Known rows, with every way that one mark hangs from another:
[mafu nonimuf vudet]: [ 21.9  -5.6  -7.7   1.2 -11.3  -0.4  -8.9   2.8  -4.9  -3.6   5.1  -3.5
   7.6  -1.0   2.1   3.5  -4.4  26.3   3.7   0.9   6.4]
[remos [pugom [vudet koreto]] [vesimut [bogedaz [mafu nonimuf]]]]: [ -2.1 -19.9  13.9   1.1 -40.7  -3.7  -5.7   9.0 -12.0  10.9  -5.0   5.2
  -5.4  10.6  -1.6   0.1   3.9  40.6  16.8  -5.0  17.1]
[vudet koreto [pugom remos]]: [ -3.5  -1.8   1.4   4.8  -0.9 -14.2  -2.9  14.5   2.3  -3.5  -6.0   9.2
  -7.3  -0.4   1.7   2.5 -15.1 -22.5  12.2   4.2  53.7]
[zitizu [nonimuf [mafu bogedaz]] sunal]: [ 16.9  -7.8 -10.8  -0.2   6.2   7.9   2.4   2.0 -14.7  -6.8   5.9  -3.8
  -2.4   9.1   2.0   0.5  -0.6  32.7   6.2  -1.0 -65.7]
[nonimuf [mafu [bogedaz [vesimut remos]]]]: [  5.3  -2.9  -2.7  10.5 -29.9   6.9  -2.8  -4.4 -11.6 -12.3  -6.7   2.1
   8.8  -6.6  -3.0  -9.3   3.5   1.4  -5.4  -1.0 -75.5]
[bogedaz [mafu nonimuf vudet]]: [ 16.4  -5.2  -7.5  -1.6 -34.4  -2.5  -9.5   8.3 -11.8  -3.1  10.1  -3.0
   8.4  -3.4   2.1  -2.2  -2.6  37.0   2.3  -2.9  -2.4]
[bogedaz mafu]: [ -6.0  -0.5   0.2  -3.2 -24.2  -2.1  -0.7   5.8  -7.0   0.3   4.8   0.6
   0.5  -2.3  -0.1  -5.4   1.8  11.2  -1.2  -4.0  -8.5]
[mafu [vudet koreto [pugom remos]]]: [  2.5  -3.6  -3.6   3.8  -9.9 -11.4  -9.0  17.4  -1.7 -12.2  -8.8   8.6
  -2.9  -1.4   4.5   4.2 -20.0  -5.3  11.8   7.3  65.5]
[mafu bogedaz [vudet koreto]]: [ 13.1 -10.1  -9.0   3.6 -17.0   1.3 -12.0   6.6 -10.1 -15.8  -9.5   0.4
   2.1   2.6   3.1   0.5 -10.1  35.0   4.4   9.3   9.4]
[bogedaz [mafu nonimuf [vudet koreto pugom]] vesimut]: [ 12.1 -13.9   4.0  -4.5 -52.9 -18.6 -14.1  27.6 -11.9   0.4   8.9   3.2
  16.5  -5.4   4.5   3.1 -13.4  31.2  17.0   6.7  -3.2]
[bogedaz mafu [vesimut remos]]: [-10.2   1.8   8.5   1.3 -44.4  -4.2  -2.2   3.4  -7.6  -4.9   1.4   5.9
   7.7  -3.2  -0.6 -11.8   4.1 -16.1  -0.7  -1.8 -36.6]
[zitizu nonimuf]: [  5.3  -5.0   3.0   0.2   7.7   0.3  -0.3   1.3  -5.8   6.9   7.8  -0.9
   1.7   5.5   3.5   1.5  -3.4   0.1   5.9  -2.2 -14.0]
[pugom remos vudet]: [ -2.9   1.9   0.9  -0.5  -5.9   9.1  -4.4   5.1   2.1   3.3 -11.2   4.5
  -7.4   2.2   0.2  -0.1  -6.0 -24.1   3.4  -7.1  29.4]
[bogedaz [vesimut remos]]: [ -3.9   1.9   8.8   4.4 -20.8  -1.9  -1.8  -2.1   0.0  -5.3  -3.7   5.1
   6.8  -1.1  -0.4  -6.4   2.1 -27.2   0.1   2.1 -28.0]
[vesimut [bogedaz [mafu nonimuf [vudet pugom]]] remos]: [ 19.6  -9.2  -4.9  12.3 -37.3 -16.5 -13.7   4.5 -22.1 -23.7   2.4   6.5
   0.3   1.3  -2.2  -3.4  -5.9  33.8   2.3  -2.8  13.5]
[vudet koreto [pugom [remos vesimut]]]: [-10.0   0.4   7.3   3.2   0.0  -7.9   1.1  15.8   7.3   4.3  -8.5  11.1
  -1.0   0.2   2.1   0.3 -10.0 -25.1  12.6   5.2  51.8]
[mafu [bogedaz [vesimut [remos pugom]]] nonimuf [vudet koreto]]: [ 18.0 -13.8   0.8  11.3 -40.8 -11.3 -13.3   2.2 -11.3 -12.6  -6.6   2.2
   6.0   5.5  -0.3  -3.3  -1.2  15.3  12.2   9.4   4.3]
[sunal [zitizu [nonimuf [mafu bogedaz]]]]: [ 13.6  -6.0 -13.2   3.7   4.3   6.1   3.6   3.4 -17.6   3.9   4.3  -0.9
   0.7   4.5   3.2  -1.2  -1.3  39.2   8.6  -3.4 -39.6]
[bogedaz [mafu nonimuf] [vesimut remos]]: [  6.7  -1.4   6.9   3.4 -46.3  -7.3  -4.8   3.6  -8.0   0.3   9.7   2.7
  10.8  -2.7  -1.3 -10.0   4.8  -6.3   2.6  -4.4 -41.3]
[sunal [zitizu [nonimuf [mafu [bogedaz vesimut]]]]]: [  9.9  -6.6  -7.6   1.0 -13.3   8.5   2.2   8.4 -16.7  11.6   4.8  -0.4
  10.3   4.3   2.7  -3.3  -0.8  23.5  12.9  -1.6 -80.0]
[bogedaz [mafu nonimuf [vudet koreto pugom]] [vesimut remos]]: [ 12.3 -11.6   6.7   2.9 -55.7 -22.0 -14.3  20.3 -12.9 -12.7   4.7   8.0
  13.4  -6.3   4.7  -1.4 -11.8  20.4  13.5   6.7   9.7]
[nonimuf [mafu bogedaz [vudet pugom]]]: [ 16.4  -7.3 -15.8   5.9 -14.7  -0.7  -8.8   8.5 -16.6 -16.0  -5.7  -0.6
   7.2 -10.0  -0.2   3.7  -8.2  45.4  -3.2   3.1 -10.9]

Rows:
[ 23.1  -9.3 -16.0  -0.7  -4.0  11.1  -3.5   4.5 -18.7 -14.9   2.7  -4.3
   2.0   8.0   4.9   1.7  -5.7  49.5   6.2   2.5 -55.1]	[zitizu [nonimuf [mafu bogedaz vudet]] sunal]
[ 19.5  -6.5  -3.1  10.9 -35.7  -6.1 -11.3  -3.6 -11.9  -8.8  -4.4  -0.2
   9.3   4.5  -3.8  -5.2   5.4   4.9   4.7   4.5 -10.8]	[mafu [bogedaz [vesimut [remos pugom]]] nonimuf vudet]
[ -3.0  -2.9   1.8  10.4 -30.4  -3.4  -3.6  -6.8 -16.2 -19.9  -3.1   7.0
  -8.0   4.5  -3.9 -12.0   3.1   7.6  -4.7  -6.1 -17.9]	[vesimut [bogedaz mafu] remos]
[ -3.6  -8.8   9.5  10.2 -14.1  -3.5  -4.8 -10.2 -10.3 -13.4 -16.9   7.4
 -15.5  10.6  -4.7  -0.6   5.1   1.3   2.6  -4.9  30.2]	[vesimut bogedaz [remos [pugom vudet]]]
[-16.3  -0.8  12.1   2.1 -45.9 -11.7   0.8   1.4  -7.9  -0.8  -0.1   5.3
   2.1   0.2  -2.8 -10.9   9.8 -18.2   3.6  -1.0 -11.9]	[bogedaz mafu [vesimut [remos pugom]]]
[-10.1  -2.9   4.0   1.5 -26.3   6.8   0.1   1.3 -10.1   2.1  -2.2   4.2
   1.2   5.7  -3.5  -9.6   6.7  14.9  -0.4  -4.9 -33.1]	[remos [vesimut [bogedaz mafu]]]
[ 13.0  -6.5  -0.7  12.8 -32.8  -6.5  -6.3  -6.6 -17.0 -14.7   5.2   4.3
  -4.7   5.2  -4.6 -10.0   3.9  16.3  -1.3  -8.8 -22.3]	[vesimut [bogedaz [mafu nonimuf]] remos]
[  5.4  -6.7  -9.5   8.6 -18.4   3.8  -6.5  15.9  -8.5 -10.2 -14.8   7.4
   5.2  -7.3   2.4  -1.1 -13.2  19.5   6.4   5.6  17.8]	[nonimuf [mafu bogedaz [vudet koreto [pugom [remos vesimut]]]]]
[ 12.5  -7.5  -5.9   2.5 -35.9 -16.8 -12.2  23.2  -9.9  -6.7   4.2   6.3
   1.4  -4.0   3.8   0.3 -17.3  15.0  14.0   1.1  52.1]	[bogedaz [mafu nonimuf [vudet koreto [pugom remos]]]]
[-13.8  -8.2   9.1   1.6 -37.9  10.2  -6.1  11.9  -7.7   1.7 -15.4  11.7
  -8.0   9.0   0.2  -7.6  -6.0   0.0  10.5  -6.9   9.1]	[pugom [remos [vesimut [bogedaz mafu]]] [vudet koreto]]
[ 18.7 -10.5  -9.0   4.3 -37.9  -0.1 -12.4   3.2 -20.1  -9.6   5.7  -1.0
   2.6   4.7  -1.8  -4.0  -2.8  43.7   2.8  -5.1 -24.1]	[vesimut [bogedaz [mafu nonimuf vudet]]]
[ 17.9 -18.6  -4.1   5.2 -39.0 -17.3 -15.7  17.1 -20.6 -13.6   4.0   4.8
   1.0   2.8   1.0   3.0 -14.2  53.7  13.1   2.6  15.6]	[vesimut [bogedaz [mafu nonimuf [vudet koreto pugom]]]]
[ -2.1  -4.9   8.9   5.5 -31.0  -0.4  -7.2  -1.4  -7.7  -3.0 -16.3   4.2
  -0.1   6.4  -4.5  -3.9   7.6 -12.6   2.9  -0.2  -3.7]	[mafu [bogedaz [vesimut [remos [pugom vudet]]]]]
[ 29.6 -13.7 -10.2   6.4 -14.7 -14.3 -16.1  15.3 -11.4 -11.6  -0.6   0.6
   6.2   0.5   1.7   7.3 -13.6  44.3  10.7   9.0  31.1]	[mafu bogedaz nonimuf [vudet koreto pugom]]
[ -8.0 -13.3  11.5  -2.9 -13.0  -7.5  -3.3   7.8  -1.2   3.2 -11.4   3.8
  -9.6   3.9   2.6   7.9  -3.4  14.8  13.3   2.4  53.4]	[remos [pugom [vudet koreto]]]
[  7.6 -10.2  -3.1   7.4 -41.3   4.6 -10.1  10.2 -11.5  -4.4  -3.0   7.2
   0.7   7.5   0.9  -9.4  -8.0  18.7  12.4  -2.2   3.9]	[pugom [remos [vesimut [bogedaz [mafu nonimuf [vudet koreto]]]]]]
[  1.1  -3.4  -7.2  10.1 -13.6   8.4  -3.6   6.5 -10.4  -9.7 -12.8   8.4
   2.4  -3.3  -1.9  -2.1  -8.8   9.4   2.1  -2.2  -3.9]	[nonimuf [mafu [vudet [pugom [remos [vesimut bogedaz]]]]]]
[-10.9  -9.1  12.0   1.6  -9.8   7.1  -0.8  -2.4  -4.3   8.2 -16.1   4.6
  -6.5  11.6  -4.2   1.7   8.2   9.7   6.8  -3.3  14.5]	[remos [pugom vudet] [vesimut bogedaz]]
[ 14.5  -8.6  -8.3  -5.3  -1.4   7.2   0.3   6.3 -12.7 -11.5   7.0  -2.5
   2.0   4.4   8.0   5.3  -7.7  40.7   9.4   1.7 -38.3]	[zitizu [nonimuf [mafu vudet]] sunal]
[-10.4  -3.9  17.1   0.6 -28.3  -3.9  -3.2  -0.1  -1.6   1.2 -12.4   6.1
   0.0   2.7  -1.3  -0.7   5.9 -20.7   6.5  -0.7  12.4]	[bogedaz [vesimut [remos [pugom vudet]]]]
[ 15.4  -6.7 -16.7   5.4 -18.3  11.6  -7.6   0.4 -15.4 -15.4  -6.4  -3.4
   6.3  -7.6   0.2  -1.6  -4.1  45.2  -6.3   0.5 -36.5]	[nonimuf [mafu bogedaz vudet]]
[ 21.5  -4.4 -18.1   3.1   1.2   2.4  -4.6  13.5 -16.6 -15.2  -0.5   2.2
  -2.5   7.2   3.0   2.3 -13.9  17.8  10.9   1.2 -14.8]	[zitizu [nonimuf [mafu bogedaz [vudet [pugom remos]]]] sunal]
[  5.6  -5.4  -5.4  -0.3   6.1   2.5   7.9   5.6 -11.7   7.6   8.1   1.0
   0.6   0.8   6.4   2.4  -3.1  31.4  12.7  -4.0 -24.6]	[sunal [zitizu [nonimuf mafu]]]
[ -4.3  -5.2   5.1   0.2 -11.6   3.3  -6.3  10.9   2.3  -0.2 -13.7   7.1
  -9.5   2.4   3.7   1.8 -12.9 -14.3  10.8  -2.0  42.6]	[pugom remos [vudet koreto]]
[-14.3 -11.3  17.9  -4.3 -12.2  -1.3   0.2   8.7   4.0  11.5 -14.0   5.5
  -3.2   4.4   3.0   5.5   2.0  11.9  14.2   3.7  50.8]	[remos [pugom [vudet koreto]] vesimut]
[  5.6  -4.1   3.5  -4.2 -42.8  -3.1  -4.8  10.6  -7.1  13.3  13.9  -1.9
  13.8  -2.1  -1.1  -5.5   3.2   4.3   6.4  -4.1 -53.5]	[bogedaz [mafu nonimuf] vesimut]
